Each row was made from one path, in order. Every step used is in the known rows, and no mark comes twice. Write each row's path.
In the rows, zero is written as 128.
Known rows
pasuvon-renabi: [140 127 135 147 176 138 112  99 160  99 134 113 149 123 159 135 104 127
 143 114 131 146 162 152 135 111 149 125 103]
gedez-nogo-gozub: [135 125 136 167 168 155 110  84 167  81 105  89 142  98 151 107 122 153
 140 114 124 131 159 158 124  75 122 142 102]
bebak-deru-vado-zipamub-nogo: [167 116 141 172 190 172 139 110 173  94  92  96 162 116 198  85 111 163
 145 137 154 145 194 180 116  71 109 132 112]
deru-vado-zipamub-nogo-gozub-renabi-pasuvon-tana: [162 143 144 179 219 187 118  63 190  89 122 102 155 129 195 147 124 136
 158 136 128 145 173 138 162  76 143 151 123]
deru-vado-zipamub: [157 119 140 159 162 160 131 117 169  97 102 103 159 116 178 105 111 155
 138 131 145 139 184 167 119  77 117 133 110]
bebak-deru: [137 119 142 159 169 145 124 127 148  93 112 115 145 115 162 112 100 138
 137 126 154 143 160 167 116  98 136 134 110]
gedez-deru-vado-zipamub-nogo-gozub-renabi-pasuvon: [159 143 144 186 191 197 119  80 182  82 111  97 149 116 202 123 135 134
 163 131 133 153 179 158 156  66 117 160 121]
zipamub-vado-deru: [141 107 137 152 164 144 129 110 171 106 129 100 149 106 166  94 106 135
 135 117 154 143 180 186 127 101 125 151 109]
gedez-zipamub-nogo-gozub: [141 121 139 178 179 169 108  70 163  79  93  88 153  97 168 107 120 153
 136 113 126 143 167 169 131  67 106 131 101]
zipamub-nogo-gozub-renabi: [119 134 138 182 191 178  95  63 167  78 111  91 140 111 161 115 108 127
 140 113 117 150 156 152 149  70 126 138 106]
zipamub-nogo-gozub: [128 119 145 177 188 157 106  68 161  87 103  86 152 101 158 103 109 145
 129 111 122 143 168 167 134  74 121 129  97]
renabi-pasuvon: [139 122 138 151 173 139 109  96 153 109 132 118 144 118 154 143  95 120
 129 118 136 136 155 151 143 104 145 138 111]
nogo-gozub-renabi-pasuvon-tana: [136 145 144 167 203 164 102  69 169  90 140 117 142 127 163 169 112 115
 147 124 123 142 144 128 165  96 165 150 120]
pasuvon-renabi-gozub: [134 121 139 154 174 145 114  94 157  97 127 110 142  95 152 140 114 130
 148 106 124 173 171 155 139 107 157 123  89]
bebak-deru-gedez-nogo-zipamub: [147 112 118 170 176 175 149 120 158  82 108  95 149 109 162  86 115 169
 148 141 162 145 168 175 134  75 116 151 122]
vado-deru-gedez-nogo-gozub-renabi-pasuvon-tana: [137 157 133 172 204 196 125  77 179  90 132 106 138 125 179 143 127 140
 169 137 133 146 156 137 186  83 154 167 141]
nogo-zipamub: [136 104 131 163 168 146 121 105 151  96 125 104 154 108 140 112  99 138
 125 121 148 142 163 173 129  85 125 138  99]
nogo-zipamub-vado-deru: [147  98 132 162 167 152 138 113 172 104 133  94 154 103 162  90 112 142
 137 125 164 148 182 199 127  93 116 158 105]
nogo-zipamub-vado-deru-bebak: [139 125 137 159 163 153 142 132 175  99 138  94 153 110 168  81 102 136
 139 132 170 157 183 203 135  96 121 154 120]
vado-zipamub: [146 124 141 159 164 154 117 108 151 100 105 110 150 114 159 114 100 147
 132 125 140 136 165 169 126  76 121 130 105]
vado-zipamub-nogo-gozub-renabi: [134 140 140 188 192 190 100  67 168  79 100  90 142 112 172 113 116 139
 147 123 119 150 159 160 146  56 115 138 106]
vado-deru-bebak: [121 151 145 152 158 154 126 137 159 102 128 110 145 117 163  96  93 131
 139 129 154 152 172 184 143  93 135 138 123]
zipamub-vado: [142  93 133 148 164 127 120  95 169  97 128  97 153 106 156 102  94 128
 120 109 144 135 172 169 119 105 129 140 106]
renabi-gozub-zipamub-vado-deru-gedez-barivom: [130 119 133 162 161 183 148 132 143  82 106  92 147  96 149  77 120 145
 144 125 149 162 177 196 145  71 127 169 136]
zipamub-vado-deru-gedez: [129 113 129 157 167 167 144 113 163 102 120  93 151 111 171  83 104 148
 136 126 156 154 182 182 152  95 124 150 130]
deru-gedez-nogo-gozub-zipamub-vado: [157 100 120 166 175 161 143  88 167  72 110  72 152  97 156  80 139 159
 138 136 141 130 170 183 124  84 113 165 123]
deru-vado: [140 111 136 150 161 143 124 113 169  95 117 104 158 113 165 106 102 139
 131 119 142 139 182 157 120  95 131 133 111]
bebak-deru-vado-zipamub-nogo-gozub: [159 125 149 189 192 181 133  97 176  81  83  83 160 105 195  90 133 171
 151 134 143 151 188 182 115  62 105 136 106]

Which path is each row?
[124 147 130 189 184 216 116  79 168  76  97  87 142 110 185 102 127 151
 159 128 131 164 165 166 168  58 108 149 128] : vado-deru-gedez-zipamub-nogo-gozub-renabi
[141 138 125 176 183 195 125  80 186  88 128  87 133 112 183 118 133 138
 166 131 137 152 162 159 168  84 127 174 135] : zipamub-vado-deru-gedez-nogo-gozub-renabi-pasuvon
[161 114 116 156 179 177 158 104 171  88 122  84 143  93 171  88 146 162
 169 137 148 158 186 186 146  94 131 164 122] : pasuvon-renabi-gozub-zipamub-vado-deru-gedez-nogo
[138 139 138 153 199 155 105  79 166 100 148 128 142 135 162 167  96 107
 142 125 131 137 148 125 167 104 169 148 124] : gozub-renabi-pasuvon-tana
[144 123 124 170 175 173 133  95 148  70 100  83 148 101 146  94 139 163
 142 142 133 130 158 175 133  70 120 157 122] : deru-gedez-nogo-gozub-zipamub
[152 122 146 183 188 176 123  80 177  85  88  80 161 105 183  93 126 165
 141 124 130 146 188 176 125  60 106 133 102] : deru-vado-zipamub-nogo-gozub
[155  95 134 165 173 141 127  90 160  78 119  83 153  97 148 100 131 140
 128 127 140 132 166 188 110  93 121 157 105] : nogo-gozub-zipamub-vado
[153 109 138 167 171 156 136 106 164  89 121  85 151  98 159  92 139 145
 142 134 152 141 174 203 119  90 118 167 109] : nogo-gozub-zipamub-vado-deru
[155 110 131 162 200 155 124  78 151  90 118  95 151  96 153 113 124 135
 144 125 128 156 178 177 136  92 141 134  93] : pasuvon-renabi-gozub-zipamub-nogo
[137 121 129 172 170 178 138  91 178  83 105  74 146  97 172  79 133 169
 151 123 141 145 177 179 141  75 112 159 123] : zipamub-vado-deru-gedez-nogo-gozub
[154 108 132 154 153 155 130 113 171  99 119 101 151 101 177  98 117 144
 143 120 158 143 178 189 124  94 110 152 114] : gedez-zipamub-vado-deru
[135 133 126 160 153 185 134 121 149  93 101 107 150 110 175 102 114 160
 145 130 153 153 170 175 152  79 113 141 132] : vado-deru-gedez-zipamub
[153 115 132 155 178 148 125 102 143  88 126 106 145  96 142 132 132 131
 147 128 130 159 165 173 129 103 152 139  95] : pasuvon-renabi-gozub-zipamub
[150  83 128 159 168 136 130  96 170  94 133  91 158 102 152  97 102 136
 122 117 155 141 175 182 119  98 118 147 100] : nogo-zipamub-vado
[153  87 113 160 171 156 146  94 177  87 123  80 155 101 160  78 110 157
 134 125 156 139 178 177 133  86 110 156 118] : deru-gedez-nogo-zipamub-vado
[155 110 114 154 170 172 154 110 166  89 115  85 149 105 165  70 128 162
 149 142 156 131 178 189 139  84 115 168 134] : gozub-zipamub-vado-deru-gedez-nogo
[161  83 119 157 169 140 134  91 180  90 129  85 153  98 155  87 110 147
 133 119 154 130 176 179 115  90 112 156 102] : gedez-nogo-zipamub-vado
[117 131 132 159 166 174 135 120 148 103 112 104 148 117 163  95 101 150
 138 129 149 154 172 173 161  86 130 142 130] : vado-deru-gedez
[162 109 130 165 170 161 140 101 172  85 118  80 148  94 161  83 145 154
 151 135 151 130 175 201 116  83 111 174 111] : gedez-nogo-gozub-zipamub-vado-deru
[139 125 125 167 177 189 132  95 157  95  96  96 155 109 182  86 107 161
 142 128 147 151 181 179 157  71 106 136 127] : vado-deru-gedez-zipamub-nogo
[149 124 129 158 163 157 145 127 185  94 135  88 149 106 171  71 109 146
 148 133 169 146 184 201 131  89 115 161 121] : gedez-nogo-zipamub-vado-deru-bebak
[115 138 139 175 172 171  95  82 161  78 116 100 137 112 153 130 112 124
 141 115 120 149 147 147 143  78 133 141 108] : nogo-gozub-renabi
